What can hang from each mark:
q817: q156 q391 q694
q880: q898
q576: q817
q451: q898
q351: q508
q391: q351 q451 q880
q216: q817
q69: q817
q508: q343
q898: q343 q451

Every row comes from one small tree of marks. The marks that hang from a mark follow it in brackets, in the order of their numbers. Every link used is in the known rows. Which tree was each row made from?
In the rows, zero is written as 128.
Known rows:
q817(q391(q451(q898)) q694): 128 113 164 149  99 145 159 128 124 161  90 124 154 123  90  95 132 123 119 106  92 117 129 160
q576(q817(q391)): 134 146 164 133 106 147 134 132 133 152 140 139 125 100 102 109 120 137 128 145 119  95 120 123
q216(q817(q391)): 139 139 144 138 107 138 139 128 131 154 141 145 122 145 144 118 125 154 149 137 119 101 125 124
q216(q817(q391(q351 q451(q898)))): 136 115 150 152  88 148 161 161 130 176 108 142 145 156 116 102 140 150 139 150 125  93 118 130
q817(q156 q391(q451(q898)) q694): 127 122 175 153  79 152 159 128 124 164  93 122 155 123  87 100 139 126 118  24  94 111 144 160
q576(q817): 129 135 144 126 125 139 135 127 129 150 130 139 131 103 117 120 128 141 125 133 128 128 116 125
q508(q343): 145 132 122 128 136 147 170 138 122 171 148 133 131 127 124 134 140 137 130 123 124 127 121 126
q69(q817(q156 q391 q694)): 134 152 188 164  82 124 141 112 134 130 113 141 141 146 139 125 111 132 129  30 119 106 173 151
q576(q817(q694)): 135 139 161 124 120 142 158 108 129 156 100 142 152 101 117 119 120 141 123 106 126 140 123 150
q391(q880(q898)): 136 173 147  89 125 115 133 118 116 150 137 122 118 132 128 110 142 122 125 103 139 131 145 127
q576(q817(q391 q694)): 137 149 178 134 100 150 158 116 130 158 112 140 150  93 104 107 116 138 125 117 118 107 131 145
q898(q343 q451): 112 135 145 142 114 151 157 101 118 150 117 137 128 130 129 139 128 142 137 109 130 143 118 130
q576(q817(q156)): 127 144 156 126 108 143 134 125 131 152 126 139 133 102 112 127 130 147 132  49 125 123 130 127
q69(q817(q391(q880) q694)): 138 149 191 116  95 113 146 105 134 121 120 144 141 152 139 105 115 108 125 132 125 111 176 150
q69(q817(q391)): 133 140 165 166 105 119 117 132 134 125 140 139 116 149 139 124 114 128 135 137 120  99 155 124
q391(q880(q898(q451))): 134 174 141 102 115 120 171  82 116 155 131 125 118 135 126 160 149 122 125 100 148 143 146 127
q451(q898(q343)): 114  99 159 130 129 150 127 123 111 171 130 130 120 128 101  90 132 141 132 102 120 139 106 151
q69(q817): 129 129 148 156 126 108 122 126 129 121 126 139 121 157 154 136 122 126 131 130 129 132 148 125
q391(q351(q508(q343)) q451): 149 138 116 151 129 185 185 208 126 175 109 134 159 139 141 115 145 132 120 147 143 118 129 126
q69(q817(q156)): 124 137 156 160 104 116 118 124 131 124 128 139 122 158 150 139 124 132 131  46 130 127 159 127
q216(q817(q156 q391 q694)): 141 150 168 138  86 147 157 113 132 158 113 147 147 142 141 123 117 158 142  21 119 107 149 151
q391(q451 q880(q898)): 130 178 139 105 114 118 143 139 117 148 113 122 129 139 126  89 149 120 120 108 117 132 143 122

Which tree is each row?
133 180 146 105 101 122 187 103 120 150 120 128 135 137 124 158 142 115 123 118 183 130 148 127 -> q391(q351 q880(q898(q451)))
130 158 162 149  60 151 168 157 134 130  80 131 177 131 116  99 117 125 118  43 132  96 156 139 -> q817(q156 q391(q351 q451) q694)
146 186 160 116  98 134 153 138 121 173 124 138 122 158 142  83 147 148 137 119 108 107 147 119 -> q216(q817(q391(q451 q880(q898))))
138 143 174 163  99 118 140 113 128 130 113 143 139 146 143 120 109 125 127 112 120 112 163 150 -> q69(q817(q391 q694))
129 109 150 109 123 159 152 183 129 157 104 127 154 143 116  95 151 107 116 165 142 122 132 138 -> q391(q351(q508) q451(q898) q880)
139 193 170 108  91 128 163 125 119 150  96 123 148 130 114  75 135 117 115  89 111 116 164 146 -> q817(q391(q451 q880(q898)) q694)
129 143 166 158 104 118 142 108 129 130  99 142 144 152 151 137 116 130 125  19 128 141 170 152 -> q69(q817(q156 q694))
123 186 163 108  96 140 180 106 108 167 117 136 136 139 124 120 138 132 127  97 178 134 134 126 -> q391(q351 q880(q898(q343 q451)))
143 149 165  93  88 138 158 140 138 142 137 148 140 156 140 108 124 136 143 171 158  89 142 124 -> q216(q817(q391(q351 q880)))
117 107 153 154 119 187 143 194 117 185  96 134 150 138 118  72 139 137 122 122 136 127 109 148 -> q391(q351(q508) q451(q898(q343)))
138 160 203 117  76 116 145 103 137 126 122 139 142 150 137 110 119 116 126  49 126 107 188 149 -> q69(q817(q156 q391(q880) q694))
124 109 152  99 105 135 162 149 129 144 107 126 153 144  99  93 143 108 118 161 138 125 133 131 -> q391(q351 q451(q898) q880)
125 175 168  91 117 133 130 121 106 168 133 132 116 131 127  70 135 137 128  83 139 136 133 132 -> q391(q880(q898(q343)))
136 194 171 110  76 132 169  87 119 153 140 123 118 129 109 151 145 127 128  26 138 105 159 126 -> q817(q156 q391(q880(q898(q451))))
140 180 137 117 120 150 152 190 121 156 106 125 147 145 141  93 151 114 113 125 154 120 151 128 -> q391(q351(q508) q451 q880(q898))
124 105 153  98 119 129 142 129 128 148 113 122 137 139 102  92 148 115 123 146 105 135 127 136 -> q391(q451(q898) q880)
111 113 171 100 101 153 153 159 117 159 100 132 150 144  98  61 137 122 124 143 139 129 119 136 -> q391(q351 q451(q898(q343)) q880)
140 139 150 130 108 135 161 107 130 159 100 146 148 153 153 136 129 161 137  15 127 137 143 153 -> q216(q817(q156 q694))
120 180 158 105 111 136 140 143 107 164 111 128 129 137 124  52 145 137 126  88 117 138 136 124 -> q391(q451 q880(q898(q343)))
129 101 132 150 128 167 146 190 128 166 102 126 152 137 118 109 140 120 119 145 136 122 121 143 -> q391(q351(q508) q451(q898))
139 186 161 110  97 130 170  87 118 158 143 125 118 128 114 144 140 119 128 113 139 111 150 126 -> q817(q391(q880(q898(q451))))
155 140 139  91 136 174 182 174 128 171 142 136 150 137 136 120 142 115 120 165 171 115 137 133 -> q391(q351(q508(q343)) q880)
126 191 181 111  91 149 165  90 111 172 138 129 117 126 110 109 140 138 133  94 137 114 137 130 -> q817(q391(q880(q898(q343 q451))))
